Known rows, with every step that occurs
v > l > w > u: [ 0.38  4.10 -1.28 -1.36  0.43 -4.28 -0.80  2.45  0.33  1.73  0.17  3.50
  3.13  0.14 -1.15 -1.10 -1.18  0.83  2.26]
l > v > w > u: [-0.94  4.87 -0.33 -1.34  0.69 -3.23  1.38 -1.53  1.24  1.98 -0.01  1.41
 -0.17  0.96 -3.46  0.17  2.60  1.48  0.29]
u > w: [-0.11 -1.69  2.44  1.30  0.27 -0.51  1.61  0.36  0.45 -1.33 -1.09 -0.80
 -1.94  0.24  1.84 -1.24  0.52  1.23 -1.01]
l > v: [-0.98  1.20  1.07 -1.83  0.34  0.79 -0.75 -0.58  0.51  1.08 -0.08  1.70
 -0.86  0.64  1.67 -0.49  2.78  0.63 -0.36]
u > w > b > l > v: [ 1.58  0.88  1.62 -1.18  0.06  2.66 -0.15  0.17  3.92 -0.75 -3.44  1.53
 -5.37  5.74  3.14  0.75  2.94  4.11 -0.32]
v > w > u: [ 0.03  3.65 -1.47  0.60  0.35 -4.20  2.26 -0.95  0.86  0.93 -0.08 -0.08
  0.64  0.40 -5.23  0.60 -0.26  0.84  0.72]
e > v > w > u: [-1.40  5.83 -0.98 -0.44  1.07 -4.72  0.70 -1.69  2.04  1.95 -1.21 -0.67
 -0.51  1.66 -4.14 -0.20  2.34 -0.26 -0.20]
e > l > v > w: [ 0.02  2.56  0.04 -3.00  2.83  0.01  1.58  0.00  3.65  2.05 -0.08  1.58
  0.41  3.78 -3.01  1.95  3.16  0.63 -0.95]
e > l: [ 0.77  0.27 -0.89 -1.07  0.92 -0.07 -0.15  1.58  2.08 -0.05  0.17 -0.96
  2.11  3.43 -0.56  1.54  0.15  0.00 -0.01]
b > l > w: [ 0.94 -1.16  0.45 -1.00  1.69 -0.42 -0.44  1.34  3.20  0.72 -2.14  3.04
 -0.11  4.51 -2.26 -0.53  0.82  1.88  0.46]
v > l > w: [ 0.63  1.34  0.01 -1.82  1.65 -1.00 -0.69  2.09  0.72  1.71  0.26  4.32
  1.36 -0.53  0.02 -1.00 -0.73  0.07  1.06]
e > l > w: [ 0.80  0.36 -0.27 -1.16  2.47 -0.76  0.47  2.27  2.44  1.18  0.26  2.76
  3.72  4.29 -1.12  0.26  0.16  0.98 -0.25]
b > w > u: [ 0.69  1.77 -1.22  1.50 -0.45 -3.87  0.14  0.57 -1.28  0.24  0.83 -2.90
  0.55  2.10  0.26  1.09  1.00  1.60  1.57]
e > v > l > w > u: [-0.91  6.07 -0.90 -2.48  1.04 -4.88 -2.35  1.74  1.54  2.60 -0.80  2.88
  2.02  1.23  0.12 -2.04  1.46 -0.22  1.46]
u > w > e > l > v: [ 0.11 -1.21 -0.86 -2.40  2.53  1.88  0.23  1.84  4.24 -0.14 -0.57  1.96
 -0.88  5.58  4.32  0.45  4.10  2.19 -3.91]
w > e: [ 0.27 -1.18 -3.56 -0.81  1.02  1.48 -0.66  0.40  1.28  0.07  0.46  2.09
 -0.77  1.52  1.27  0.32  0.56  0.50 -2.52]
b > l > v: [-0.16  0.29  1.10 -2.85  0.51  1.09 -1.59 -0.02  3.20  0.78 -2.25  1.11
 -2.51  3.91 -0.02  0.66  3.48  1.46  0.18]
v > l: [ 0.57  1.28 -0.58 -1.80  0.34 -0.28 -1.28  1.50  0.29  0.69  0.20  0.64
 -0.06 -1.46  0.55  0.58 -0.96 -0.95  1.34]
b > w > e: [ 1.17 -2.21 -3.46 -0.05  1.79  0.83 -0.17  0.53  0.34  0.43  1.32 -0.12
 -1.66  3.09  2.62  1.67  2.07  1.17 -2.48]
u > w > b > e: [ 1.23  0.11 -0.73  0.56  0.60  3.34  0.88  0.82  3.74 -0.50 -1.99  0.28
 -3.37  1.95  2.35  0.77  0.47  2.65 -1.03]
l > v > w: [-0.73  2.01  0.88 -1.91  2.08 -0.06  1.63 -1.87  1.60  2.17  0.00  2.45
 -1.86  0.38 -2.46  0.29  2.90  0.74 -1.09]
b > e > l > w > u: [ 0.12  2.47 -3.02 -1.62  2.20 -2.08 -0.55  3.34  5.09  1.87 -0.71  1.67
  5.05  4.91 -2.92  0.63  0.95  1.63  0.63]

Rows
[-0.45  2.42 -3.46 -3.77  1.97  0.61 -3.33  1.17  2.65  1.72 -0.49  1.98
 -1.84  1.22  3.10 -0.04  2.51 -1.66 -2.02]	w > e > v > l
[ 1.76  0.53  0.64  1.63 -0.44  1.45  1.68  0.17  0.66 -1.48 -1.08  0.44
 -2.98  1.90  3.10  0.02 -0.74  2.63 -0.82]	u > w > b
[-0.17  1.61  0.01 -3.09  1.31  0.78 -0.81  1.05  2.48  1.10  0.20  0.69
  1.40  3.81  1.27  1.30  2.98  0.58 -0.36]	e > l > v
[ 2.44  3.49 -1.81 -1.52  0.90  0.90 -0.69  1.86  0.80  1.75  0.38  5.50
  0.23  1.23  1.25  0.15 -2.00  1.52  1.33]	v > l > w > b
[ 0.54  1.60 -0.90 -0.31  0.55 -3.60 -0.56  1.55  2.83  0.70 -2.34  2.28
  1.63  5.05 -3.28 -0.52  0.41  2.64  1.71]	b > l > w > u
[ 1.32  0.11 -4.57 -1.96  3.62  0.38  1.62  0.76  4.57  1.05  0.46  1.93
  0.60  4.87 -3.45  2.68  0.93  0.53 -3.18]	v > w > e > l
[-0.91 -0.55 -0.44 -0.55  2.12  0.30 -0.55  0.05  3.08 -0.33 -1.66  0.64
 -3.38  2.75  4.36 -1.67  3.93  0.65 -4.37]	u > w > e > v
[ 1.59  2.46 -0.87 -2.59 -0.21  3.07 -1.52 -0.13  3.43  0.93 -2.14  2.22
 -3.59  5.59  1.17  1.98  2.31  2.96  0.63]	w > b > l > v
[-0.60  1.87 -1.43 -4.21  4.14  1.91  0.58  0.69  6.72  3.16 -0.81  1.55
  0.09  3.86 -3.65  2.40  4.26  0.52 -1.45]	b > e > l > v > w
[ 1.88  0.51 -1.56 -0.64  1.48  3.35  0.65  2.65  5.74 -0.55 -1.79 -0.62
 -1.08  5.15  1.68  2.25  0.55  2.56 -1.05]	u > w > b > e > l
[-0.13  2.56 -0.77  0.62  0.24 -3.90  0.38  0.93  0.08  1.02  0.08  2.77
  3.11  1.39 -1.71 -1.71 -0.45  1.90  0.94]	l > w > u
[-0.55  1.05 -2.75 -2.73  3.00  1.43  0.84 -1.50  2.97  2.23  0.47  4.54
 -2.55  2.03 -1.24  0.66  3.62  1.03 -3.39]	l > v > w > e
[ 1.25  1.84 -3.28 -0.83  0.37  3.79 -0.85  0.54  3.16  0.87 -1.08  1.07
 -1.65  1.79  0.47  1.95 -0.16  1.37 -0.07]	w > b > e
[-0.22  0.79 -1.07 -2.45  2.32  0.17 -1.81  1.59  3.22  0.26 -1.62  1.30
 -3.53  1.36  4.92 -1.19  3.10 -0.31 -3.20]	u > w > e > v > l
[ 1.71  2.17 -1.38  0.21  0.76  1.10  0.56  0.41  0.57  1.14  0.17  4.90
  0.36  2.61  0.57 -0.42 -1.04  2.42  0.06]	l > w > b
[ 0.34 -1.38 -2.97 -0.79  2.40  0.74 -0.03  1.01  1.71  1.22  0.68  5.66
  0.79  2.56  0.80 -1.31  0.77  1.45 -2.75]	l > w > e
[-0.19  2.35 -0.30 -0.69  1.49  2.73 -0.68  0.20  4.87  0.49 -2.90 -0.28
 -4.28  3.05  3.54  0.06  3.07  1.51 -1.92]	u > w > b > e > v
[-0.11  5.15 -1.41 -2.54  1.65 -3.39  1.34  0.00  3.42  2.10 -0.07  0.67
  2.06  4.45 -3.95  2.00  2.72  1.49  0.26]	e > l > v > w > u
[ 0.56 -0.17 -3.66 -0.79  2.63  0.58  1.73 -0.94  2.55  1.10  0.32  2.99
 -1.58  1.49 -2.87  0.99  0.83  0.38 -3.10]	v > w > e
[ 0.20 -0.15 -2.33 -2.28  2.07  1.84 -1.02  2.49  5.09  1.01 -0.88 -1.04
  1.81  3.49 -1.10  2.38  1.21 -0.13 -0.42]	b > e > l
[-0.97  0.89 -2.59 -1.96  3.03  0.11 -1.53  0.30  2.93  2.27 -0.46  5.03
 -0.06  3.65  1.85 -2.08  3.31  0.43 -3.73]	l > w > e > v
[-1.72  2.46 -1.05 -2.28  3.57  0.36 -0.16 -0.98  5.51  2.97 -1.82  0.22
 -2.51  1.11 -3.58  0.51  3.97 -1.13 -1.85]	b > e > v > w
[ 1.19  4.37 -1.37 -1.85  1.95  0.64 -0.20 -1.41  5.31  1.73 -3.31  0.95
 -4.87  6.28 -3.57  2.16  2.36  1.48 -0.33]	e > v > w > b > l
[ 0.41  3.88 -2.27 -2.62  2.34  3.81  0.76 -1.24  5.06  3.02 -0.90  3.55
 -3.48  2.12 -1.98  2.23  2.88  2.22 -1.09]	l > v > w > b > e
[ 0.59  1.46 -3.54 -3.05  2.79 -0.18 -3.23  1.44  1.69  2.00  0.58 -0.09
 -2.72  2.58  4.38  1.18  3.95 -0.69 -1.86]	b > w > e > v > l
[ 1.03  3.31 -3.16 -3.95  1.49  4.68 -1.54  1.67  5.64  2.12 -0.77  1.82
 -0.18  5.52  1.68  3.23  2.89  2.08 -0.52]	w > b > e > l > v
[ 0.01  0.37 -3.40 -3.86  2.09  2.25 -1.45  1.47  3.72  1.25  0.61  2.64
  0.77  5.33  2.44  1.64  3.65  1.07 -2.96]	w > e > l > v
[ 2.51 -0.28  0.73  0.78 -0.21  1.70  0.70  0.82  3.42 -1.82 -3.31 -0.13
 -4.55  5.47  1.44  1.15  0.07  3.53 -0.09]	u > w > b > l
[ 0.27 -0.10 -1.78 -2.29  3.59  1.10 -0.44  3.13  5.50  1.81 -0.64  2.78
  3.27  4.37 -1.87  0.68  1.39  0.86 -0.69]	b > e > l > w
[ 1.00 -0.72 -4.39 -2.03  1.79  1.34 -0.77  2.00  3.18  0.28  0.52  1.07
  1.59  4.96  0.76  1.97  0.77  0.41 -2.54]	w > e > l
